Each row comes from the steps of one walk. Every step used is in the known rows, and no mark comes twice. Write the walk behind each row, first mark first.
In the rows, 128 means zero.
Known rows:
T/G: [118 115  97 132 131 123 128 117 155 120  71 138 107 142 131 135 125 115
 132 125 124 137  91 146 112 132 137 128]
T/G/W/S/C: [107 130  31 145 117 132 140  97 148 145  74 151 128 149 132 141 114 140
 133 125  87 125  63 141  82 137 188 145]
D/C/S/W: [150 120 119 161 106 128 130 168  64 144 185 136 161 103 105 109 100 163
 150 121 133 102 127 141 120 122 114 117]
T/G/W/S/C/B: [113 134  62 138 113 136 132 100 171 140  85 181 131 130 117 139 111 163
 158 127  82 123  60 126  76 122 172 152]
D/T/G: [123  96  87 136 145 127 117 130 124 115  50 124 105 150 139 132 123 121
 166 136 129 138 105 141 116 155 167 126]
B/C/S/W: [146 137 124 164 107 127 136 180 112 131 199 128 149  94  93 125 105 147
 198 122 169  85  91 127 145  99 109 130]
X/B: [136 137 119 109 123 132 136 122 130 132 163 154 129 128 110 119 141 140
 136 128 111 136 133 150 134 144 112 116]
T/G/W/S: [ 94 127  31 132 122 127 126 135 148 138  36 160 118 155 123 141 117 104
 126 129 106 128  57 129  80 147 183 142]
T/G/W/S/X/D: [110 136  27 142 116 129 131  94 107 140  62 121 109 134 128 119 130 125
 127 126  85 116 113 124  99 175 124 131]
D/T: [135 111 119 133 144 130 118 134  98 120 110 110 123 133 138 123 128 144
 162 138 134 132 140 134 136 149 155 126]
C/S/X/D/T: [147 120 126 153 131 133 129 122  20 118 140  81 124  95 126  95 130 151
 169 136 124 106 166 146 151 159  80 117]
G/W/S/C/B/X: [125 148  94 143 111 135 127 122 158 148 176 187 162  84 101 125 104 193
 200 148 101 107 116  98 102 122 157 166]
G/W: [118 134  82 118 113 138 123 127 123 138 111 133 143 116 126 135 120 146
 137 129 119 119 113 139 104 126 151 140]
W/S/C/B: [133 138 140 141 118 134 137 112 142 137 155 165 134 129 116 120 124 167
 146 131  93 125 109 106 121 118 128 141]
B/X: [130 128 126 136 131 121 123 143 146 129 170 145 137  95 115 128 114 143
 179 143 145 122 148 114 134 135 125 142]
C/B/X/S: [132 134 174 126 107 121 113 151 155 128 207 187 155  86  82 112 124 136
 198 135 125 125 175  94 139 157 130 144]
S/X/B: [143 131  93 115 122 131 146  95 123 138 205 137 132 118 116 112 142 146
 144 137  97 129 138 164 136 138  72 119]
C/S/X: [133 129 111 145 126 126 143 135  80 129 175 117 146 110 115 112 118 134
 145 139 133 105 110 157 128 109  70 132]
C/S: [124 133 139 139 124 124 139 158 100 123 140 132 145 114 109 119 118 119
 143 129 144 116  96 143 128 113 108 131]
T/G/W/S/X: [100 125  11 136 119 127 131 113 139 147  70 141 118 148 127 132 117 117
 135 139  92 117  69 141  86 144 144 144]
C/B: [135 134 157 121 129 132 120 132 146 123 137 153 129 109 114 128 127 156
 158 132 124 129 123 119 128 112 110 132]
T/G/W: [109 122  50 125 115 133 123 121 154 131  52 147 121 135 128 145 117 120
 139 125 117 127  78 149  90 130 160 142]
D/C: [146 117 113 128 123 130 122 136 111 140 152 144 129 120 131 122 106 175
 133 120 105 127 131 127 118 127 135 126]
C/B/X: [135 132 158 131 125 127 117 148 166 123 174 172 138  81  98 128 113 168
 208 150 139 122 144 105 134 119 100 147]
D/C/S/W/G: [154 107 115 172 101 122 132 133 110 149 152 125 157 114 118 127 110 129
 120 131 116 102 111 140 112 113 158  99]

Write each row's walk:
[149 118 103 144 118 131 140 137  69 143 200 134 149 101 118 104 100 183
 154 131 110 102 110 164 118 111  76 132] : D/C/S/X
[145 129  96 147 121 130 130 107  63 151 160 124 115 121 133  96 118 172
 119 120  71 112 165 110 127 172 101 115] : W/S/X/D/C
[126 127 144 133 111 119 118 145 132 132 196 159 155  99  97 110 126 109
 170 130 130 126 185 114 140 173 150 138] : B/X/S
[113 104  44 127 132 135 112 127 119 126  35 129 119 138 138 142 114 141
 174 134 124 131  93 153  96 150 187 140] : D/T/G/W
[146 135 179 131  98 135 131  90 131 136 212 160 157 105 103 110 133 165
 147 117  93 130 159 119 131 137 128 132] : X/S/C/B
[124 130  54 143 129 136 119 108  52 143 102  91 129 122 135 106 132 156
 152 139  88 109 156 110 125 192 139 132] : G/W/S/X/D/T
[146 145 118 123 117 127 148 175 127 125 205 168 135  95  81 124 118 149
 197 120 143 103  67 155 148 108  95 131] : X/B/C/S
[151 144 115 147 101 131 147 176 114 133 233 155 155  89  78 119 117 151
 211 121 151  96  91 147 152 117  94 115] : X/B/C/S/W
[130 138  78 124 125 128 147 114 122 144 175 149 128 144 111 107 141 125
 136 141  84 129 119 137 131 157 101 121] : W/S/X/B
[148 142 112 114 121 133 140 154 157 131 197 160 121 109 100 133 127 156
 189 121 128 118  92 138 148 125 112 126] : X/B/C
[163 125 166 150 129 137 118  97 101 122 190 128 133  63 116 111 122 217
 229 143 117 116 205  98 155 161 111 134] : S/C/B/X/D/T
[148 137 153 133 121 141 135  89 142 131 179 148 140 110 121 123 123 188
 159 127 102 127 134 121 125 103 105 136] : S/C/B
[119 147  66 137 113 134 132 100  80 148 116 111 129 114 125 112 133 138
 116 130  86 103 140 110 115 172 112 131] : G/W/S/X/D
[105 140  62 127 118 129 126 146 124 144  88 150 140 139 121 130 121 127
 125 130 105 120  92 119 100 140 171 142] : G/W/S
[150 122 168 138 138 133 103 136 104 112 139 136 124  73 110 110 123 183
 232 146 133 125 198  92 155 169 119 130] : C/B/X/D/T
[ 96 110  25 136 138 129 114 142 124 130  13 139 114 162 135 135 115 118
 160 140 111 131  75 137  87 169 215 140] : D/T/G/W/S
[124 148  99 133 111 144 131 104 139 149 139 169 152 117 113 127 117 185
 157 131  82 116 100 107  98 119 150 151] : G/W/S/C/B
[156 137  89 120 121 134 145 128 147 138 242 139 119 105 107 123 126 170
 198 131 113 109 102 147 152 117  69 129] : S/X/B/C
[142 138 132 150 117 128 141 114  51 126 161  97 131  89 116 100 132 143
 134 128 119 102 150 142 142 140  55 120] : C/S/X/D
[157 124  92 126 116 132 148 135  67 146 227 159 148 100 101  95 110 190
 161 129  91 110 112 178 126 125  61 120] : D/C/S/X/B
[139 129 143 139  99 132 137  90 111 142 202 133 157 124 121 109 139 132
 118 110  93 129 166 129 131 154 145 129] : X/S/C
[137 139 131 143 123 123 137 181 121 124 170 140 129  99  98 133 105 145
 196 122 162  97  64 132 145  93 104 142] : B/C/S
[157 126 121 157 132 132 132 144  46 119 183  90 114  83 115 108 113 174
 225 128 142  85 129 131 165 141  73 131] : B/C/S/X/D/T
[148 134 155 141 120 132 130 102 163 133 219 167 151  72 110 125 110 203
 206 144 119 116 153 106 134 106 107 148] : S/C/B/X
[137 120 128 175 105 122 137 132 128 134 126 106 155 123 115 134 133  78
 117 137 137 104 110 138 125 115 151 104] : C/S/W/G
[139 112 130 141 142 127 103 126 128 105  86 146 102  86 111 119 120 159
 237 142 133 130 162 105 142 174 125 130] : C/B/X/D/T/G
[132 150  31 119 110 137 144 141 143 153 196 160 131 112  95 125 122 171
 188 131  95  99  68 131 121 135 110 145] : G/W/S/X/B/C
[146 135 124 138 124 132 131  84  84 130 154  87 117 104 135 107 141 140
 119 125 101 113 184 127 145 157  67 116] : S/X/D
[107 106   4 141 135 129 119 120 106 140  53 124 113 158 138 125 116 132
 171 146  97 122  83 146  94 165 176 147] : D/T/G/W/S/X
[159 131 111 160  95 125 146 151 155 138 200 135 144 103  88 140 129 108
 174 129 136  97  80 139 148 113 124 101] : X/B/C/S/W/G
